Each row was made from one path, in order. Every step used is in the known rows, and no mark comes twice. Write each row's path.
(in the rows, 128 means zero)
Known rows
sotut, naned, tizaf, gisupod, levuli, pagunak: [135 124 125 115 150 141 122 169 141 150 145 118 204 182 126 121 149 124
 117 110 165  96]
naned, tizaf, gisupod, levuli: [119 114 167 105 154 143 123 158 169  79 112 128 204 191 147 106 154 137
 102 109 169  92]
levuli, pagunak, sotut: [198 126 122 117 143 113 100 173 174 174 170 108 186 171 123 118 147 102
 134 109 104  98]
ganida, sotut: [180 117 137 118 143 141 151 161 125  83 151 138 200 161 116 126 138  85
  75 160 182 106]
pagunak, sotut, naned: [221 139 108 118 143 107 118 170 155 178 175 125 185 176 124 122 138 113
 104 111 144 109]
gisupod, levuli, pagunak, sotut, naned: [176 131 118 114 144 125 110 169 153 139 199 107 203 170 156 116 143 138
 117 125 136 109]
tizaf, gisupod, popebi: [144 103 167 115 142 110 135 153 140  57 121 119 184 168  88 119 148 134
 137 119 157  94]
levuli, pagunak, sotut, naned, tizaf, gisupod: [176 137 109 117 142 109 106 177 166 204 158 110 190 185 126 120 151 115
 129  86 121  93]
ganida, sotut, naned, tizaf: [167 130 113 122 147 147 162 158 125 120 147 135 206 170 127 129 136  76
  63 137 199 109]
naned, tizaf: [153 111 152 112 160 157 122 153 180 105 109 125 196 181 130 112 145  80
 105 110 154  98]
sotut, pagunak, levuli, gisupod, popebi, ganida: [154 109 125 119 143  83 146 146 175 137 179 126 193 172 178 118 142 146
 156 120 118  98]
sotut, pagunak, levuli, gisupod, popebi: [156 112 132 125 139  95 152 144 180 118 187 117 192 170 165 122 142 142
 137 113 124  94]
levuli, gisupod: [173 119 126 130 144 136 113 160 167 165 144 125 195 131 126 121 145 103
 110 130 146  90]
gisupod, popebi, ganida, sotut: [159 108 135 117 148 105 158 137 132  56 133 128 196 153 133 117 135  97
 129 144 164 121]
ganida, sotut, pagunak, levuli, gisupod, midoke: [150 128 119 122 134 107 184 153 165 114 191 134 204 169 173 124 134 134
  76 150 150 105]
gisupod, levuli: [160 108 156 108 152 150 119 158 148  66 165 122 204 165 143 111 141 133
 107 153 163 108]
ganida, sotut, pagunak: [165 111 127 109 142 127 164 156 135  90 190 150 212 178 136 126 134  97
  78 142 169 100]
popebi, ganida, sotut: [178 110 128 106 152 113 135 162 121 123 132 152 203 164 138 117 139  98
 118 169 167 110]
popebi, ganida, sotut, pagunak: [166 106 119  99 150 102 145 159 130 131 163 162 212 178 156 119 136 107
 121 153 157 106]
tizaf, naned: [171 100 156 122 150 150 119 173 134  28 115 133 197 192 119 115 142 115
 114 141 155  86]
naned, tizaf, gisupod: [134 111 163 108 154 139 121 161 169 107  94 131 194 190 119 111 154 112
 112 101 159  86]
gisupod, popebi, ganida: [160 100 144 114 154 106 135 138 147  73 126 122 189 155 124 113 137 103
 157 134 143 117]
popebi, gisupod, levuli, pagunak, sotut: [169 120 118 121 143 110  86 179 178 104 182 112 196 160 200 103 150 119
 136 101 107 104]
sotut, naned, tizaf, gisupod: [153 122 130 115 151 137 128 167 141 152 125 129 196 182 105 124 146 108
 111 110 173  94]
ganida, sotut, pagunak, levuli, gisupod: [167 123 121 123 135 109 169 156 150 118 191 137 204 170 165 127 141 123
  85 145 160  97]
ganida, sotut, pagunak, levuli: [173 116 133 115 139 112 170 158 140  89 188 139 201 187 152 126 139 118
  88 149 162 102]
levuli, gisupod, midoke: [148 126 122 128 143 132 135 154 192 156 145 118 196 129 137 118 133 121
  95 141 127 102]
sotut, naned, tizaf, gisupod, levuli: [140 123 133 113 151 141 129 165 138 131 137 127 204 184 128 119 146 127
 102 114 182  99]

Which path is each row?
[171 125 134 111 145 126 106 166 167 119 190 108 201 171 162 110 145 139
 118 126 128 107] | gisupod, levuli, pagunak, sotut
[187 137 103 120 146 120 107 172 172 201 167 106 191 179 132 121 145  95
 126  90 118 101] | levuli, pagunak, sotut, naned, tizaf
[145 117 121 120 152 109 163 135 135  81 127 127 201 160 144 118 134  90
 120 126 177 123] | gisupod, popebi, ganida, sotut, naned, tizaf
[153 122 114 132 142 106 146 138 153 125 138 125 199 121 154 119 139 105
 117 132 158 108] | levuli, gisupod, popebi, ganida, sotut
[152 108 135 115 145  85 170 135 142  60 157 128 194 172 160 117 136 122
 140 139 151 118] | gisupod, popebi, ganida, sotut, pagunak, levuli
[157 128 136 109 138 107 110 179 138 140 172 118 198 180 130 117 153 170
 125 119 148  94] | tizaf, gisupod, levuli, pagunak, sotut, naned
[188 123 143 136 141 115 125 163 171 150 141 107 176 152 145 121 151 134
 130 146 134  94] | pagunak, levuli, gisupod
[143 107 169 104 144 127 117 169 136  74 141 131 199 177 120 113 152 164
 118 143 167  91] | tizaf, gisupod, levuli
[118 109 159 108 156 117 132 145 169  84  85 128 194 184 136 107 152 118
 136  96 155  98] | naned, tizaf, gisupod, popebi, ganida
[160 135 119 114 148 133 113 164 171 141 185 106 207 179 174 111 145 132
 109 108 140 109] | gisupod, levuli, pagunak, sotut, naned, tizaf
[177 145 121 112 145 109 122 166 168 156 157 125 196 192 159 112 146 145
  92  91 158 106] | pagunak, sotut, naned, tizaf, gisupod, levuli
[116 115 152 110 151 115 150 144 158  73  90 133 199 183 144 109 150 113
 113 104 173 101] | naned, tizaf, gisupod, popebi, ganida, sotut
[139 136 118 118 142 134 175 159 134 113 140 136 206 175 126 126 135 107
  57 140 191 110] | ganida, sotut, naned, tizaf, gisupod, midoke
[142 119 106 127 141  97 153 135 159 128 161 134 207 132 168 119 138 114
 121 120 150 105] | levuli, gisupod, popebi, ganida, sotut, pagunak
[170 128 132 139 139  91 154 146 159 117 136 110 182 145 169 119 146 135
 131 148 148 108] | pagunak, levuli, gisupod, popebi, ganida, sotut
[167 121 109 109 154 119 142 161 121 154 128 151 207 171 148 119 138  90
 108 151 180 113] | popebi, ganida, sotut, naned, tizaf
[188 126 112 123 141 139 157 165 104 116 167 137 202 160 108 134 133  84
  72 159 196 110] | ganida, sotut, naned
[173 123 145 142 139 106 141 147 175 108 141  95 174 145 148 120 148 134
 137 135 136 102] | pagunak, levuli, gisupod, popebi
[112 117 160 107 152 136 137 157 190 101  98 127 195 189 129 108 145 126
  99 110 144  97] | naned, tizaf, gisupod, midoke
[146 114 137 114 140  89 151 155 110  92 126 135 193 166 108 123 145 135
 135 135 178 105] | tizaf, gisupod, popebi, ganida, sotut, naned
[154 124 123 127 133 103 182 143 152  88 189 128 202 164 168 127 138 123
  91 134 161 103] | ganida, sotut, pagunak, levuli, gisupod, popebi
[185 117 107 110 150 111 140 165 105 151 144 152 204 163 133 124 135  97
 116 168 178 113] | popebi, ganida, sotut, naned
[156 122 116 106 151 108 142 166 114 154 119 155 206 178 140 119 143 111
 113 146 183 106] | popebi, ganida, sotut, naned, tizaf, gisupod
[135 112 160 106 142 117 136 168 160  99 124 129 188 175  96 116 141 151
 113 144 137  96] | tizaf, gisupod, midoke
[140 119 124 114 153 116 136 155 138 137 115 128 196 179 121 120 144 114
 133 106 170 104] | sotut, naned, tizaf, gisupod, popebi, ganida
[167 117 113 112 144  87 149 158 142 159 164 152 205 168 182 119 142 128
 124 154 149 102] | popebi, ganida, sotut, pagunak, levuli, gisupod
[160 106 136 119 149 128  96 173 162  62 165 125 198 155 185 104 146 115
 126 124 135 105] | popebi, gisupod, levuli
